Each row was made from one small tree. Brackets hold a mark, then the marks that hang from it, in the order of their numbers. Every link used is in the known rows. Write each row's tree.
Known rows:
[z_653 [z_511 [z_3 [z_700 z_46]]]]: [-1.93  1.90  1.53 -1.91  6.19  0.01  1.30 -3.93 -3.25 -4.24 -2.18 -0.66
 -1.40  0.25  1.78 -0.16  4.17  4.43  1.20  2.41  0.92 -5.91 -1.40]
[z_3 z_511 [z_700 z_46 z_167]]: [-0.99  1.61 -0.42  0.37  6.21  0.87  0.95 -2.26 -4.09 -3.09 -2.70 -1.20
 -1.81 -2.10 -1.43  0.97  3.46  4.16  4.31  2.96  1.95 -0.53  0.90]
[z_167 z_403 [z_511 z_3] [z_700 z_46]]: [-4.47 -1.00  3.22 -0.13  7.28  1.36 -1.02  1.67 -7.83 -4.42  0.00  3.91
 -0.82  1.76  3.69 -3.53  6.83 -1.51  1.38  3.99  2.58 -2.37  2.16]
[z_700 [z_3 z_511] z_46 [z_167 z_403]]: [-4.65  2.23 -2.61  1.92  7.83 -1.52  0.40  1.92 -5.49 -3.71  2.28 -0.60
  1.69 -1.18 -2.46  1.96  3.34 -1.09  1.33  3.33  0.38  1.57 -0.84]
[z_167 z_403 z_700]: [-5.13  0.68  2.77  0.58  5.27 -0.11 -3.16  1.27 -7.03 -5.47 -0.79  2.93
  0.36 -0.77  0.63 -0.90  4.53 -0.96 -0.55  4.40  1.99  0.66 -0.21]
[z_3 z_511 z_700]: [-1.32 -0.25  0.63 -0.49  4.95 -0.19  0.35 -2.84 -3.74 -2.17 -2.79 -0.49
 -1.87 -2.70 -1.93 -0.20  2.83  3.91  2.63  3.17  2.82 -0.66  0.95]
[z_911 [z_3 z_511 [z_700 [z_167 z_403]]]]: [-3.53 -2.04  0.71 -0.32  4.12 -0.09 -0.46 -1.16 -3.99 -2.99 -3.48  1.70
 -1.48 -2.92 -0.50 -0.30  3.48  1.15  1.09  2.88  3.79 -0.99  0.70]
[z_3 z_511 [z_700 z_46]]: [-0.51  0.81  1.01  0.42  5.46  1.13  0.99 -3.24 -4.41 -2.37 -4.27 -1.40
 -1.99 -3.00 -0.44  0.25  4.05  5.09  4.32  2.46  2.25 -1.64  0.14]
[z_403 z_911]: [-4.77 -1.33  2.05  0.73  1.66 -1.07 -1.99 -2.44 -5.54 -2.98 -3.46  2.70
  0.29 -4.62 -1.01  1.47  3.15  1.94 -0.41  2.62  1.70 -1.14 -1.71]
[z_403 z_167 z_911]: [-3.48 -4.21  3.13  1.85  1.37 -0.44 -1.84 -1.38 -7.61 -2.86 -5.12  3.83
  0.15 -5.39  1.13  0.32  4.05  1.50 -0.55  2.27  3.25 -1.05 -2.82]
[z_511 [z_3 [z_700 z_46 z_167]]]: [-3.89  2.83 -1.02 -0.54  5.80  1.30  1.15 -1.93 -4.22 -3.66 -2.30  0.14
 -0.80 -0.45 -0.59  0.97  4.73  3.21  2.94  2.56  1.54 -3.27  1.02]
[z_414 [z_46 [z_700 z_3 z_167]] z_967]: [-4.51  2.58 -1.10 -1.14 -0.12 -2.40 -3.53 -2.14  2.19  0.34  5.79 -2.71
  4.12 -2.39 -1.61 -2.89  0.85  3.29 -0.30  2.03 -2.08  5.93 -1.81]
[z_911 z_3]: [-5.03 -0.90  2.30 -0.44  1.90 -1.01 -1.25 -2.10 -3.39 -2.66 -3.55  1.16
 -0.75 -4.23 -0.31  1.24  3.68  2.59 -0.14  1.96  1.40 -1.15 -1.79]
[z_167 z_511]: [-3.79 -1.21  2.77 -1.23  3.61 -2.38 -0.65 -1.38 -3.64 -2.68  1.71  1.19
 -0.75 -2.18 -1.29 -0.16  3.29  2.34  0.26  3.15 -0.06  0.29  0.01]
[z_167 z_511 [z_700 z_46]]: [-2.48  0.51  4.39 -0.26  6.19  0.41 -0.93 -0.38 -5.83 -3.34 -1.77  0.29
 -2.51 -0.07  2.36 -1.45  5.45  3.14  2.97  3.18 -0.17 -0.59  0.58]
[z_511 [z_3 z_700]]: [-4.09  1.52 -0.30 -1.17  4.92  0.55  0.71 -2.26 -4.05 -3.01 -2.36  0.63
 -0.81 -0.88 -1.00  0.21  4.28  3.01  1.70  2.73  2.17 -3.33  1.02]
[z_653 [z_511 z_3]]: [-3.37  1.39  1.46 -2.52  5.08 -1.56  0.48 -3.66 -2.65 -3.59 -0.05  0.43
 -0.72  0.04  0.64  0.05  3.10  3.21 -0.76  2.42  0.69 -4.77 -1.52]
[z_167 z_700]: [-3.88  2.19  2.74 -0.25  4.77 -0.30 -2.20 -0.74 -5.11 -3.70 -2.50  0.23
 -1.43 -1.14 -0.16  0.26  3.81  2.85  1.10  3.37  0.30  0.47 -0.37]
[z_414 [z_46 [z_700 z_3 [z_167 z_511]]]]: [-5.35  1.85 -0.30 -0.60  2.91 -3.63 -2.37 -0.72 -0.41 -1.21  6.65 -1.41
  3.44 -1.41 -1.99  0.17  1.32  2.48 -0.46  3.15 -2.88  4.67 -1.05]
[z_511 z_3]: [-5.53  1.50 -0.19 -1.33  3.63 -0.65 -0.02 -2.14 -3.59 -2.24 -0.37  1.58
  0.03 -1.47 -1.49  0.82  3.71  2.10  0.14  2.33  1.44 -2.42  0.29]
[z_653 z_511]: [-2.60  1.33  2.67 -1.76  4.46 -2.25 -0.41 -3.69 -2.58 -4.27 -0.14 -0.51
 -0.62 -1.42  0.11  0.93  2.56  4.00 -0.82  2.68 -0.38 -2.80 -2.99]
[z_167 [z_403 z_911] z_511 z_700]: [-4.65 -3.97  4.37  0.38  5.37 -0.27 -3.04  1.94 -8.51 -4.71 -0.70  5.58
 -0.49 -0.14  2.50 -3.53  5.15 -2.76 -0.67  4.92  3.31 -0.49  1.55]
[z_403 [z_167 [z_511 [z_3 z_700]]] z_911]: [-2.83 -6.08  3.11  0.75  2.97  0.18 -0.45 -0.81 -7.89 -2.37 -4.54  4.69
 -1.03 -3.14  2.48 -2.22  5.05  0.73  0.36  2.62  4.44 -2.99 -0.19]
[z_911 [z_3 [z_700 z_46]]]: [-3.04 -0.11  2.44  0.37  3.56  1.19 -0.08 -2.56 -4.26 -3.57 -6.57 -0.44
 -1.66 -3.87  1.25  0.86  5.13  4.33  2.67  1.87  1.71 -2.77 -1.53]
[z_911 [z_3 z_511 [z_700 z_46]]]: [-2.26 -1.40  1.92  0.08  3.81  1.00  0.31 -2.88 -4.02 -2.03 -6.20  0.03
 -2.27 -3.83  0.95 -0.09  4.52  3.87  2.84  1.77  3.03 -2.54 -0.44]
[z_511 [z_3 [z_700 z_46 [z_167 z_403]]]]: [-4.30  2.32 -0.99 -0.28  5.93  1.34  0.79 -1.21 -4.91 -4.24 -1.69  1.06
 -0.16 -0.35 -0.34  0.60  4.97  1.91  2.33  2.94  2.12 -3.21  1.05]
[z_911 [z_3 z_511]]: [-4.23 -2.12  1.82 -0.71  2.19 -1.17 -0.90 -2.44 -3.12 -1.19 -3.18  1.57
 -1.32 -4.21 -0.63  0.26  3.08  2.14  0.08  1.79  2.68 -0.87 -0.68]
[z_46 z_700]: [-4.91  3.19  0.96 -0.20  2.62 -2.52 -1.94 -1.97 -2.40 -3.38  2.57 -1.91
  2.28 -3.17 -1.97  3.94  2.72  4.13  0.50  3.14 -2.13  2.59 -1.85]

Write each row's tree:
[-2.06 -1.90  3.52  1.13  6.11 -0.24 -0.43  1.24 -7.41 -2.96 -2.54  0.34
 -1.51 -1.27  2.54 -1.67  5.47  1.93  1.89  2.83  1.05  0.01 -1.33] | [z_403 [z_167 z_511 [z_700 z_3 z_46]]]
[-3.35  0.44  1.43  0.38  4.06  0.98 -0.10 -1.85 -4.04 -4.07 -5.46 -0.31
 -1.55 -3.24  0.55  1.36  4.72  3.73  2.64  2.16  1.48 -1.96 -1.02] | [z_911 [z_3 [z_700 z_46 z_167]]]
[-4.44 -2.18  1.68 -0.51  5.87  0.06  0.07  0.37 -6.26 -4.38  1.38  3.70
  0.30 -0.12  1.18 -2.47  5.65 -1.06  0.60  3.94  2.94 -2.64  1.72] | [z_167 z_403 [z_511 [z_3 [z_700 z_46]]]]
[-2.97 -7.28  5.38  1.08  2.79  0.58 -2.07  0.24 -8.59 -2.40 -7.17  5.12
 -2.32 -3.26  4.66 -3.08  5.60  0.15  0.14  2.54  4.65 -2.13 -0.59] | [z_403 [z_167 z_511 z_700] [z_911 z_3]]
[-5.96  2.23 -1.38  0.19  5.89 -3.92 -1.42  1.99 -3.28 -4.30  6.83 -1.43
  3.39 -0.54 -2.89  3.00  2.43 -0.19 -0.32  4.58 -2.08  4.17 -0.30] | [z_46 [z_700 z_3 [z_167 z_403 z_511]]]
[-2.34 -2.07  3.76  0.34  5.25  0.88 -0.33  0.14 -7.25 -2.70 -3.03  2.01
 -1.93 -0.86  3.46 -2.23  6.01  2.17  1.97  2.44  2.19 -1.65 -0.21] | [z_403 [z_167 [z_511 z_3] [z_700 z_46]]]
[-4.75  1.86 -0.01 -1.19 -1.23 -1.71 -4.32 -2.52  1.67 -0.55  5.80 -0.76
  4.36 -2.88 -0.74 -3.30  1.25  2.75 -0.77  2.19 -1.11  5.66 -1.61] | [z_414 [z_46 [z_700 [z_167 z_403]]] z_967]
[-5.34  3.00 -1.39 -0.28  5.67 -4.02 -0.96  0.99 -2.30 -3.42  6.00 -2.79
  2.47 -0.70 -3.26  3.55  2.07  1.67  0.47  4.09 -2.91  4.08 -0.36] | [z_46 [z_700 z_3 [z_167 z_511]]]
[-5.25 -3.05  3.26  1.07  4.26  0.62 -3.46  1.01 -8.20 -4.24 -4.23  5.33
 -0.30 -1.85  2.36 -2.20  4.80 -2.40 -0.91  3.96  4.61 -1.02  0.37] | [z_167 [z_403 [z_911 [z_3 z_511]]] z_700]
[-1.72  0.59 -0.78 -0.56  5.66 -0.49  0.32 -1.81 -3.40 -2.86 -1.22 -0.31
 -1.70 -1.76 -2.93  0.53  2.21  3.00  2.59  3.62  2.51  0.51  1.68] | [z_3 z_511 [z_700 z_167]]
[-2.17 -0.58  2.39  1.64  5.66  0.10 -0.64  0.52 -7.19 -2.58 -3.91 -0.09
 -1.09 -2.22  1.70 -0.52  4.85  2.30  1.84  2.42  1.67  0.19 -2.02] | [z_403 [z_167 [z_700 [z_3 z_511] z_46]]]
[-5.69  4.30 -2.01  0.22  5.25 -3.68 -1.24  0.61 -2.31 -3.70  4.92 -3.24
  2.96 -1.41 -3.75  4.65  1.88  2.15  0.36  3.82 -2.97  4.14 -1.26] | [z_46 [z_700 z_3 z_167]]
[-3.56 -6.11  3.15  0.67  2.35 -0.41 -0.82 -0.75 -7.68 -2.00 -3.55  5.15
 -0.63 -3.44  2.18 -1.84  4.78  0.29 -0.42  2.42  4.07 -2.54 -0.60] | [z_403 [z_167 [z_511 z_3]] z_911]
[-3.59  2.28 -0.06 -0.54  5.29  1.49  1.16 -2.60 -4.48 -3.16 -3.39  0.02
 -0.90 -1.14  0.13  0.51  5.15  3.83  2.93  2.28  1.77 -4.04  0.50] | [z_511 [z_3 [z_700 z_46]]]
[-2.33  1.34  1.35 -2.42  5.94 -0.64  0.97 -3.72 -2.90 -4.11 -1.41 -0.24
 -1.29  0.45  1.04 -0.39  3.57  3.84  0.39  2.77  1.19 -5.38 -1.01] | [z_653 [z_511 [z_3 z_700]]]
[-2.85 -5.44  3.79  1.55  4.66 -0.58 -1.57  1.33 -8.94 -2.54 -4.46  3.43
 -1.32 -2.18  2.73 -2.53  4.85 -0.20  0.16  3.31  3.23 -0.78 -0.70] | [z_403 [z_167 z_511 [z_700 z_3]] z_911]
[-4.00  1.83  0.98 -1.42 -1.91 -1.56 -3.99 -3.89  2.07  0.57  4.12 -1.81
  3.60 -3.66 -0.33 -3.36  1.43  4.67 -0.20  1.52 -1.48  4.84 -2.20] | [z_414 [z_46 z_700] z_967]
[-5.55 -0.34  0.41 -0.41  4.77 -2.46 -1.52  1.23 -4.49 -5.06  4.48  3.09
  1.03 -0.99 -2.41  0.72  2.83 -1.31 -0.99  4.38  0.69  2.07  0.65] | [z_700 [z_167 z_403 z_511]]
[-3.10  2.18 -0.62  1.38  6.44 -1.26  1.06 -0.90 -4.62 -1.49 -1.14 -2.72
  0.21 -2.70 -1.60  1.80  3.69  2.86  2.51  1.96 -0.36 -0.19 -2.04] | [z_700 [z_3 z_511] z_46]
[-4.67  2.63 -0.93  0.03  4.65 -3.55 -0.98 -0.62 -2.45 -1.91  3.59 -3.13
  2.35 -2.30 -2.99  3.29  2.06  2.70  0.54  3.29 -1.71  3.18 -1.22] | [z_46 [z_700 [z_3 z_511]]]
[-3.04 -0.70  2.40  1.17  5.15 -0.74 -1.27  0.98 -6.86 -3.20 -3.04  0.29
 -0.74 -2.02  0.80 -0.41  4.26  1.71  0.55  2.97  1.37  0.78 -2.04] | [z_403 [z_167 [z_700 z_3]]]
[-3.87 -0.23  1.20 -0.26  3.68  0.04 -0.55 -1.52 -3.57 -3.92 -4.43  0.34
 -1.51 -3.02 -0.45  1.00  3.84  2.92  1.48  2.68  1.93 -1.27 -0.48] | [z_911 [z_3 [z_700 z_167]]]
[-3.22  0.54  3.17 -1.02  6.77  1.13 -0.13 -0.37 -5.88 -2.66 -1.73  1.20
 -2.62  1.37  2.91 -2.34  6.09  2.35  3.06  2.95  0.92 -2.54  2.04] | [z_167 [z_511 z_3] [z_700 z_46]]
[-3.05 -3.72  3.96  1.87  2.74  0.51 -2.48 -0.37 -8.66 -3.20 -6.57  3.87
 -1.03 -3.71  2.61 -0.96  4.70  1.24  0.10  2.75  3.58 -1.00 -1.82] | [z_403 [z_167 z_700] z_911]
[-4.09  1.48  0.41 -1.76 -1.06 -2.01 -3.78 -2.93  2.32  0.24  5.97 -1.35
  3.40 -2.54 -0.68 -3.66  1.19  3.76 -0.12  1.98 -1.69  5.57 -1.04] | [z_414 [z_46 [z_700 [z_167 z_511]]] z_967]
[-2.79 -2.06  1.67 -0.58  3.45  0.06 -0.14 -2.56 -3.54 -1.95 -5.19  0.61
 -2.21 -3.60 -0.07 -0.41  3.67  3.04  1.69  2.22  3.42 -1.82  0.14] | [z_911 [z_3 z_511 z_700]]
[-4.14  2.24  0.08 -0.21  5.56 -0.17  0.67 -0.89 -4.09 -3.65  1.22  0.59
 -0.48 -0.72 -0.42  1.62  4.51  2.46  2.66  2.51 -0.51 -0.87  0.42] | [z_700 z_46 [z_167 [z_511 z_3]]]
[-2.59 -0.81  0.96  0.04  4.31  0.79  0.30 -2.17 -3.73 -2.54 -5.10  0.14
 -2.14 -3.22  0.24  0.44  4.09  3.26  2.87  2.08  2.78 -1.74  0.12] | [z_911 [z_3 z_511 [z_700 z_46 z_167]]]
[-5.58  2.09 -1.90  2.67  7.01 -1.02 -0.36  2.15 -6.71 -5.08  0.49  0.22
  2.36 -1.76 -1.52  2.61  4.06 -1.25  0.91  3.42 -0.04  0.58 -1.95] | [z_700 z_3 z_46 [z_167 [z_403 z_911]]]
[-4.51  4.56 -2.17  1.60  7.18 -1.50  0.64  0.81 -4.40 -4.01  0.76 -2.87
  1.01 -1.44 -2.67  3.72  3.40  2.03  2.32  2.70 -2.07  1.17 -2.08] | [z_700 z_3 z_46 z_167]
[-3.94 -0.51  2.80 -1.90  6.22 -0.25 -0.76  0.12 -5.18 -2.44 -0.24  2.12
 -2.55  1.72  1.39 -2.79  4.84  1.13  1.37  3.58  1.47 -1.57  2.82] | [z_167 [z_511 z_3] z_700]
[-4.41  2.10 -1.30 -1.20  5.41  0.33  0.68 -1.56 -3.79 -3.50 -1.24  0.79
 -0.68 -0.29 -1.67  0.69  3.88  2.39  1.71  3.08  1.99 -2.54  1.60] | [z_511 [z_3 [z_700 z_167]]]
[-4.15 -2.94  2.52  0.79  1.95  0.28 -1.45 -2.48 -5.73 -3.13 -6.99  2.68
 -0.91 -4.75  0.72  0.44  4.11  2.13  0.56  2.43  3.21 -2.85 -1.18] | [z_403 [z_911 [z_3 z_700]]]
[-2.40  1.34  0.92  0.78  6.44  0.89  0.26 -0.43 -5.48 -5.87 -1.29 -0.03
 -0.51 -1.27 -0.07  0.62  4.93  2.52  3.32  3.82  0.90 -0.80  0.22] | [z_3 [z_700 z_46 [z_167 z_403 z_511]]]
[-4.80  1.81 -3.19 -0.01  6.74 -3.58  0.07  1.14 -3.19 -2.19  3.21 -1.23
  0.56 -0.98 -5.13  2.14  1.06 -0.09  0.11  3.56  0.04  2.90  0.23] | [z_700 [z_3 z_511] z_167]
[-4.87 -1.45  3.88  2.18  4.63  2.08 -2.97  0.70 -9.03 -5.21 -5.89  4.21
 -0.11 -2.15  3.99 -1.28  6.33 -1.01  0.73  3.39  3.40 -2.15 -1.01] | [z_167 [z_403 [z_911 z_3]] [z_700 z_46]]
[-4.81 -2.72  1.52 -0.97  5.62 -0.58 -0.22  0.60 -5.92 -4.31  2.07  4.17
  0.33  0.05  0.42 -2.66  5.03 -1.60 -0.26  4.27  3.19 -2.16  2.07] | [z_167 z_403 [z_511 [z_3 z_700]]]
[-4.81 -5.86  3.48  0.35  3.54 -0.77 -1.74  0.44 -7.14 -4.33 -1.14  5.59
  0.29 -2.65  1.61 -2.51  4.92 -2.22 -1.03  4.03  3.94 -1.81  0.53] | [z_167 [z_403 [z_911 [z_3 z_700]]] z_511]
[-3.74  3.28 -2.65  1.28  7.44 -1.67  1.03  0.50 -4.07 -2.49  1.11 -2.48
  0.44 -1.42 -2.99  2.81  2.82  1.60  2.53  2.60 -0.76  1.44 -0.95] | [z_700 [z_3 z_511] z_46 z_167]
[-3.04 -6.11  3.99  1.18  1.93 -0.92 -1.42 -0.77 -7.66 -2.44 -3.60  4.46
 -0.51 -4.46  1.84 -1.26  4.36  0.88 -0.43  2.59  3.32 -1.16 -1.60] | [z_403 [z_167 z_511] z_911]
[-3.12 -5.58  4.02  0.67  3.79  0.55 -1.45  0.26 -8.75 -2.31 -4.95  5.14
 -1.76 -1.75  3.68 -3.09  5.39  0.00  0.33  2.93  4.38 -2.46  0.42] | [z_403 [z_167 [z_511 z_3] z_700] z_911]
[-5.76  2.70 -2.36  0.37  5.66 -3.67 -1.44  1.36 -3.07 -3.47  6.00 -1.61
  3.42 -1.16 -3.57  3.43  1.79 -0.07 -0.32  4.28 -1.22  4.42 -0.39] | [z_46 [z_700 [z_3 z_511] [z_167 z_403]]]
